Each row was made from one path, in order. Every step used is in the known rows, and no mark comes twice. Write each row's path.
Known rows
m-q-r-u: | -0.49 | -0.17 |  1.81 |  1.76 |  4.00 |  0.51 | -0.35 | -5.70 | -1.50 | -2.11 | -1.36 |  3.61 |  0.40 | -1.51 | -0.50 |  0.71 | -0.39 |  0.29 |  0.34 |  0.73 |
a-m-n: |  0.00 |  2.70 |  1.12 |  0.76 |  2.04 |  1.77 |  1.82 | -0.41 | -1.10 | -5.06 | -1.54 |  3.62 | -1.90 | -0.64 | -0.71 | -1.37 | -0.90 | -0.03 |  1.07 |  0.83 |
m-n: | -0.32 |  1.75 |  1.83 | -0.72 |  2.65 |  0.36 |  1.00 | -1.06 | -1.49 | -3.28 | -0.58 |  3.51 | -0.73 |  0.00 | -0.39 | -1.34 | -0.66 |  0.09 |  0.53 | -1.01 |
r-n-m: |  0.49 |  1.89 |  1.49 |  1.49 |  3.40 |  0.03 |  1.36 | -4.68 | -1.36 | -0.27 | -0.52 |  0.51 |  0.77 |  0.68 | -1.53 | -2.67 | -0.76 | -0.41 |  0.99 |  1.10 |
u-r-q-n-m: |  0.56 |  3.49 |  2.11 |  0.28 |  1.24 | -2.18 |  0.62 | -2.97 | -2.67 | -0.08 | -0.65 |  1.14 |  0.92 |  1.83 | -0.93 | -1.15 | -0.10 |  0.24 | -0.91 |  0.68 |
u-r-q: |  1.28 |  3.02 |  2.45 |  1.34 |  1.78 | -2.34 | -1.54 |  0.13 | -2.81 | -0.83 |  0.61 |  1.33 |  0.12 |  0.69 | -1.33 | -0.26 | -0.47 | -1.57 | -0.82 | -0.77 |
a-m: |  0.32 |  3.12 |  0.65 |  1.99 |  1.73 |  1.80 |  1.67 |  0.00 | -1.66 | -3.59 | -1.14 |  2.03 | -0.29 | -1.35 | -1.09 | -1.30 | -0.46 | -0.32 |  0.87 |  1.17 |
q-n: | -0.36 |  2.32 |  1.32 | -0.18 |  1.83 | -0.71 |  0.72 | -1.10 | -2.25 | -1.37 | -1.43 |  2.23 |  1.08 | -0.46 | -0.33 | -0.94 |  0.16 |  1.93 |  0.36 |  0.33 |
n-m-a: | -1.05 |  1.92 |  1.82 | -2.36 |  2.29 |  2.26 |  5.54 | -3.67 | -2.06 | -3.03 |  0.29 |  3.25 |  0.56 | -0.92 | -0.86 | -2.15 |  0.68 | -0.16 |  1.06 |  0.25 |
u-r: |  0.24 |  3.53 |  1.55 |  0.90 |  1.85 | -1.35 |  1.68 |  0.90 | -2.53 | -1.01 |  0.52 |  1.11 |  0.27 |  0.33 | -0.91 | -0.11 | -0.22 | -0.88 | -0.42 | -1.66 |
r-q-m: |  0.47 |  2.16 |  1.20 |  0.04 |  3.04 | -1.06 | -0.78 | -2.83 | -2.77 | -2.71 | -0.38 |  2.34 |  0.71 |  0.40 | -0.74 | -0.45 | -0.13 |  0.74 | -0.79 |  2.54 |
a-m-r: |  0.57 |  3.30 |  1.42 |  1.73 |  2.48 |  1.27 |  2.43 | -1.11 | -1.01 | -4.89 | -1.51 |  3.09 | -0.60 | -1.74 | -0.32 | -0.73 |  0.10 | -0.49 |  0.62 |  1.73 |
r-n-q-m-a: |  0.20 |  0.72 |  0.52 | -1.68 |  4.61 | -0.27 |  2.55 | -4.85 | -2.19 | -2.13 |  0.09 |  1.65 |  0.25 | -0.37 | -0.61 | -0.80 |  0.62 |  0.54 |  1.17 |  4.36 |
r-q-m-a: | -0.05 |  1.39 |  1.92 | -2.64 |  2.91 | -0.01 |  1.32 | -3.10 | -3.19 | -3.96 |  0.35 |  3.92 |  0.09 | -0.61 | -0.73 | -0.11 |  0.70 |  1.00 |  0.11 |  2.99 |
r-n-q-m: |  0.69 |  1.58 | -0.25 |  0.96 |  4.69 | -1.40 |  0.62 | -4.55 | -1.81 | -0.82 | -0.58 |  0.21 |  0.81 |  0.51 | -0.54 | -1.16 | -0.13 |  0.34 |  0.28 |  3.77 |
m-n-q: | -0.17 |  1.50 |  0.92 | -0.81 |  3.28 |  0.08 |  1.50 | -2.58 | -1.08 | -2.73 | -0.66 |  2.71 | -0.55 |  0.13 |  0.03 | -2.10 | -0.42 | -0.84 |  0.20 | -0.16 |
a-m-n-q-r: | -0.34 |  1.91 | -0.23 |  0.66 |  2.64 |  1.93 |  1.69 | -2.86 | -1.03 | -4.25 | -3.07 |  2.91 | -1.03 | -1.05 | -0.11 | -1.63 | -0.35 | -0.19 |  1.01 |  1.53 |
r-q: |  0.86 |  1.82 |  2.16 |  0.89 |  2.32 | -0.95 | -1.96 | -1.38 | -2.33 | -1.84 | -0.13 |  2.27 |  0.66 | -0.31 | -1.31 | -1.35 | -0.50 | -0.67 | -0.16 |  0.19 |
q-r: | -0.72 |  1.76 |  1.02 |  0.43 |  2.37 |  0.43 |  0.27 | -1.88 | -2.34 | -1.66 | -1.75 |  2.17 |  1.36 | -1.28 | -0.51 | -0.76 |  0.23 |  0.80 |  0.44 | -0.97 |
n-r-q-m: | -0.16 |  1.67 | -0.12 |  0.71 |  3.99 | -1.53 |  0.93 | -2.76 | -2.09 | -3.68 | -1.28 |  1.52 |  1.63 |  1.55 | -1.33 | -0.16 | -0.52 |  1.23 | -0.04 |  2.02 |
a-m-q-n: | -0.64 |  2.40 |  1.83 |  1.44 |  2.02 |  1.46 |  2.52 | -1.27 | -1.63 | -3.40 | -2.13 |  4.14 | -1.15 | -2.05 | -0.52 | -1.09 | -0.34 |  1.25 |  0.80 |  3.60 |

Write each row's path
|  0.39 |  1.31 |  0.85 |  1.52 |  3.34 | -1.28 | -0.35 | -1.44 | -1.66 | -2.76 | -1.15 |  1.44 |  1.57 |  0.80 | -1.79 | -1.14 | -0.93 | -0.15 |  0.68 | -0.47 | -> n-r-q
|  1.03 |  1.50 |  2.44 |  1.71 |  4.18 | -1.39 | -0.52 | -2.93 | -1.08 | -1.83 | -0.63 |  1.81 |  0.17 | -0.56 | -0.73 | -0.70 | -0.26 | -0.35 |  1.02 |  1.23 | -> m-r-n
|  1.78 |  2.13 |  0.81 |  3.07 |  4.12 | -0.10 |  0.61 | -3.65 | -0.42 | -2.88 | -1.64 |  1.15 | -0.67 | -1.09 | -0.59 | -1.52 | -0.34 | -1.44 |  1.25 |  3.91 | -> a-m-r-n-q
|  0.00 |  0.74 | -0.35 |  1.33 |  3.65 | -1.58 |  0.72 | -4.04 | -0.92 | -2.30 | -2.18 |  1.21 |  2.08 |  1.32 | -0.93 |  0.87 | -0.61 |  2.49 |  1.04 | -0.20 | -> q-n-r-u
| -2.01 |  1.29 |  1.86 |  0.46 |  3.20 |  2.17 |  3.80 | -5.34 | -1.73 | -1.86 | -1.69 |  3.65 |  0.67 | -1.24 | -0.54 | -2.05 |  0.01 | -0.02 |  0.27 |  1.17 | -> n-m-q-r
|  0.04 |  2.27 |  2.72 |  2.27 |  3.64 | -0.74 |  2.96 | -3.70 | -1.70 |  0.34 |  0.52 |  1.42 | -0.72 |  0.80 | -1.61 | -1.54 | -1.00 | -1.74 |  0.29 |  1.79 | -> u-r-n-m-q
| -0.44 |  0.03 |  2.46 |  2.06 |  4.22 | -0.14 | -0.96 | -3.90 | -1.81 | -0.70 | -1.65 |  2.64 |  0.02 | -1.68 | -1.18 | -0.89 | -0.64 |  0.21 |  1.36 |  1.83 | -> m-q-r-n
|  0.56 |  3.02 |  1.87 | -0.84 |  2.72 | -2.38 |  0.06 | -1.48 | -2.76 | -3.15 |  0.03 |  2.97 | -1.21 |  2.13 | -0.43 |  0.62 | -0.58 |  0.16 | -1.25 |  1.31 | -> u-r-q-m-n
|  1.02 |  2.79 | -0.08 |  1.31 |  4.23 | -2.72 |  1.27 | -2.82 | -2.32 |  0.14 |  0.20 | -0.82 |  0.37 |  1.58 | -0.66 | -0.03 | -0.17 | -0.41 | -0.29 |  3.07 | -> u-r-n-q-m
| -0.43 |  2.72 |  1.74 | -0.06 |  3.08 |  0.75 |  4.14 | -4.49 | -1.02 | -3.08 | -0.77 |  2.68 |  0.84 | -0.19 | -0.09 | -1.90 |  0.40 | -0.53 | -0.04 |  0.25 | -> n-m-r
| -0.90 |  2.74 |  1.08 | -0.68 |  1.84 |  0.39 |  3.38 | -3.84 | -1.85 | -1.21 | -1.56 |  1.91 |  1.41 |  0.31 | -0.40 | -2.23 |  0.22 |  1.68 |  0.26 |  0.80 | -> q-n-m
|  0.59 |  1.65 |  0.75 |  0.47 |  4.50 | -0.94 |  1.34 | -6.20 | -1.17 | -4.18 | -0.58 |  2.91 |  0.56 |  0.30 |  0.48 |  1.84 |  0.41 |  1.22 | -0.52 |  2.45 | -> q-m-r-u
|  1.02 |  3.19 |  2.37 |  0.48 |  1.27 | -3.28 | -1.47 | -0.31 | -3.09 | -0.24 | -0.46 |  1.40 |  0.51 |  0.90 | -0.93 |  0.09 | -0.17 |  0.59 | -0.70 |  0.22 | -> u-r-q-n
| -0.93 |  0.21 |  1.43 |  1.47 |  3.92 |  1.72 |  2.16 | -8.51 | -1.12 | -1.84 | -1.47 |  3.36 |  0.80 | -0.56 | -0.57 | -0.54 | -0.37 |  0.06 |  0.19 |  1.15 | -> n-m-q-r-u
|  0.74 |  0.78 | -0.46 |  1.64 |  3.46 |  1.46 |  0.03 | -6.13 | -0.35 | -4.23 | -2.79 |  2.66 | -0.95 | -0.32 | -0.05 | -0.05 | -0.68 | -0.14 |  0.90 |  1.45 | -> a-m-n-q-r-u
|  0.53 |  1.85 |  0.69 |  1.76 |  3.04 |  0.27 |  0.45 | -1.21 | -0.68 | -5.73 | -2.38 |  3.03 | -1.04 |  0.95 | -1.73 | -1.23 | -1.63 | -0.26 |  1.39 |  1.00 | -> a-m-n-r-q
| -0.82 |  1.67 |  0.18 | -3.17 |  3.63 |  0.97 |  4.68 | -3.79 | -2.53 | -3.57 |  0.10 |  2.96 |  0.62 | -0.87 |  0.11 | -0.75 |  1.23 |  0.61 |  0.27 |  2.99 | -> n-q-m-a
| -0.21 |  0.92 |  0.05 |  3.05 |  3.78 |  0.52 |  2.31 | -4.12 | -0.35 | -4.39 | -2.88 |  3.11 | -0.07 | -0.23 | -1.14 |  0.76 | -1.14 |  1.72 |  1.48 |  3.01 | -> a-m-q-n-r-u
|  1.34 |  2.73 |  1.91 |  2.27 |  2.86 | -2.41 | -0.62 | -0.24 | -2.21 |  0.38 |  0.41 | -0.10 |  0.08 |  0.76 | -1.61 | -0.22 | -0.77 | -1.01 |  0.49 | -0.23 | -> u-r-n
|  0.31 |  0.85 |  1.38 |  1.83 |  3.47 | -0.69 | -2.05 | -2.96 | -1.98 | -0.44 | -1.83 |  0.87 |  1.16 | -0.67 | -1.25 | -0.77 | -0.39 |  0.87 |  1.32 |  0.42 | -> q-r-n
|  0.05 |  1.10 |  2.14 | -1.03 |  3.28 |  1.20 |  3.15 | -4.81 | -1.69 | -1.51 |  0.27 |  2.11 |  0.32 | -0.34 | -1.69 | -2.22 |  0.05 | -0.17 |  1.92 |  1.76 | -> r-n-m-a
| -0.38 |  2.32 |  1.75 |  2.17 |  2.56 |  2.24 |  2.83 | -0.88 | -1.51 | -3.90 | -1.00 |  3.84 | -1.39 | -2.30 | -1.02 | -1.36 | -0.69 | -0.84 |  0.70 |  2.70 | -> a-m-q
|  0.27 |  0.62 | -0.41 |  2.06 |  4.14 | -0.77 |  0.89 | -3.67 | -0.75 | -2.87 | -1.02 |  1.04 |  1.73 |  1.11 | -1.37 |  0.52 | -0.96 |  0.41 |  0.97 | -1.20 | -> n-r-u
|  1.54 |  2.53 |  1.73 |  3.19 |  3.50 |  0.09 |  0.17 | -2.39 | -0.69 | -3.54 | -1.54 |  1.85 | -0.85 | -1.16 | -1.04 | -0.75 | -0.51 | -0.42 |  1.47 |  3.12 | -> a-m-r-n
| -0.24 |  1.27 |  0.98 |  1.49 |  3.35 |  0.51 |  0.52 | -5.71 | -1.57 | -0.01 | -1.87 |  0.60 |  1.38 |  0.13 | -1.38 | -2.08 | -0.30 |  0.44 |  1.30 |  1.05 | -> q-r-n-m
